Each row was made from one path, in order. Every step used is in the known rows, and no mark comes twice. Write each row's path.
Known rows:
R, Y: [ 1.24  0.62 -0.12 -1.10 -1.43  2.52  0.86 -1.32  0.28  0.64  0.15 -0.81
 -0.11  0.56  0.26 -0.57  0.16  0.94]
Q, V, A, Y: [-2.51 -0.84  0.88  1.37  2.29  2.19  1.82  3.75  0.70  0.94 -1.10 -2.81
 -0.10 -0.13  1.31  1.87 -1.41  0.50]
Y, Q, V, A, F, P: [-3.50 -2.83 -0.63 -0.72  2.27  4.62  1.73  2.30 -0.97  4.03  0.41 -4.29
  0.06  0.80  0.20  2.52  0.95  2.63]
A, F: [ 0.48 -0.57  0.07 -0.28 -0.03 -0.75  1.69  0.48  0.38  0.02 -1.06 -2.13
  1.51 -1.06  0.05  0.96 -1.19 -0.37]
Y, V, A: [-2.37 -1.01  0.34  1.92  0.87  2.64  0.50  1.15 -0.92  2.53  0.08  0.20
  1.03  2.44 -0.39  1.31  0.86  0.33]
V, A: [-1.33  0.11  0.20  0.42  1.58  1.46  0.12  0.82  0.19  1.22 -1.49  0.89
  0.85  1.22  0.78  1.04  0.44 -0.57]
Y, V, Q: [-1.94 -0.93 -1.07  2.03  1.64  3.53  1.04  0.11 -0.34  0.21  1.27 -1.39
  1.42  2.13 -0.87  1.07  0.24  1.77]
R, Y, A: [-0.03  0.18  1.08 -0.75 -1.30  2.97  0.96 -1.22 -1.25  2.44  0.49 -0.77
 -0.02  1.94  0.48  0.38  1.37  2.67]
Y, Q, V: [-2.43 -1.71  0.25  1.62 -0.82  3.24  0.37  1.79 -0.73  1.26  3.28 -1.40
 -0.79  0.48 -0.62  0.45  1.52  2.22]
V, Q, Y, A: [-2.53 -0.59 -0.67  0.56  2.89  4.41  1.08 -0.30 -0.92 -0.20  1.07 -2.31
 -0.21  0.84  0.81  1.25  1.23  3.07]
A, R, Y, V: [ 0.44 -1.13 -0.40  0.49 -1.99  4.03  2.04  2.16 -0.64  0.43  0.75 -2.89
  0.04  0.75 -2.23 -0.10 -0.62  1.61]
V, Q, Y: [-1.18  0.02 -1.61  0.25  2.72  3.96  1.03 -0.44  0.66 -1.96  0.82 -2.28
 -0.18 -0.29  0.51  0.16 -0.09  1.43]
R, Y, V: [ 0.21 -0.41 -0.20  0.43 -2.22  3.59  1.27 -1.02 -0.59  1.90  1.62 -1.43
  0.03  2.01 -1.00 -0.36  0.59  1.96]
A, R, Y: [ 1.37 -0.09 -0.38 -0.99 -1.21  2.99  1.64  1.80  0.24 -0.92 -0.69 -2.27
  0.06 -0.51 -0.99 -0.41 -1.06  0.57]
A, F, P: [ 0.20 -1.23 -1.14 -2.74  1.42 -0.09  1.33 -0.27 -0.32  1.55 -1.34 -3.77
 -0.12 -0.80  0.00  1.08 -1.03  1.02]
Y, Q: [-0.92 -1.09  0.06  1.18  0.09  1.88  0.14  0.75 -0.80  1.06  1.88 -0.60
  0.51  0.78 -0.53 -0.50  1.69  1.31]
R, Y, A, F, P: [ 0.14 -1.07  0.01 -3.53  0.01  2.93  2.30 -1.60 -1.65  4.05 -0.74 -4.66
 -0.12  1.18  0.58  1.39  0.48  3.59]

Write each row's path:
[-2.43 -0.99  0.30  0.90 -0.50  7.24  1.34  1.31 -0.26  3.08  1.86 -1.34
  0.08  2.13  0.42  0.91  2.04  2.54] : R, Y, Q, V, A
[-0.76 -0.13 -1.23  1.03  0.25  6.02  1.86 -1.09  0.03  0.85  1.40 -2.10
  1.31  2.64 -0.70  0.53  0.25  2.64] : R, Y, V, Q
[-2.40 -2.01 -0.61  1.76  1.31  4.61  1.62  3.95 -0.75 -0.04  0.13 -2.72
 -0.64  0.26 -1.47  0.80 -0.17  0.78] : Q, Y, V, A, R
[-2.63 -1.25 -0.04  0.99  0.91  3.44  1.07  4.78  0.06 -0.35 -0.94 -1.40
 -0.17 -0.33 -0.56  2.10 -0.96 -0.06] : Q, V, A, R
[-2.01 -1.13 -0.25  0.26  2.77  3.73  2.82  0.06 -0.60 -0.05 -0.04 -4.41
  1.37 -0.16  0.92  2.26  0.00  2.85] : V, Q, Y, A, F
[-1.10 -0.30  0.15  0.83 -0.43  5.03  1.40 -0.03 -0.49  3.10  0.16 -0.55
  0.91  3.19 -0.18  0.67  0.95  1.43] : R, Y, V, A
[-1.70 -1.17 -0.54  2.54  3.32  2.71  2.50  2.11  0.18 -0.29  0.21 -4.17
  1.63  1.20 -0.23  0.99 -1.34  2.04] : A, Y, V, Q
[-1.56 -0.82  0.70 -0.02  0.30  2.01  0.52 -0.13 -1.52  0.96  1.42 -1.65
 -1.42  0.18  0.47  0.28  1.47  2.35] : Q, Y, A
[ 0.35 -0.46  1.18 -1.17 -1.45  2.27  2.65 -0.77 -0.94  2.49 -0.75 -2.97
  1.38  0.92  0.57  1.38  0.20  2.36] : R, Y, A, F
[-2.60 -1.21 -0.19  1.67  1.22  4.18  0.90  0.92 -0.74  1.65  1.02 -1.46
 -0.61  1.43 -0.23  0.56  1.04  1.02] : Q, Y, V, A
[-2.14 -1.81 -0.06  1.22  0.95  3.54  2.60  1.33 -0.41  1.65 -0.06 -3.52
  0.87  0.24 -0.25  1.68 -0.24  0.67] : Q, Y, V, A, F
[-1.85 -1.14  0.87  2.05  3.25  2.39  1.85  3.63 -0.06  2.09 -0.60 -2.58
  1.46  0.97  0.83  0.49  0.46  0.91] : V, A, Y, Q
[-3.25 -2.22  0.66  1.60  0.68  4.03  2.09  3.04 -0.33  2.45  0.64 -2.63
  1.68  0.45  0.21  2.46  0.76  1.31] : Y, Q, V, A, F
[-0.95 -0.13  0.84  0.99  3.14  0.61  1.62  2.79  0.73  0.96 -2.43 -2.10
  1.11  0.21  1.38  1.07 -1.21 -0.47] : V, A, Y
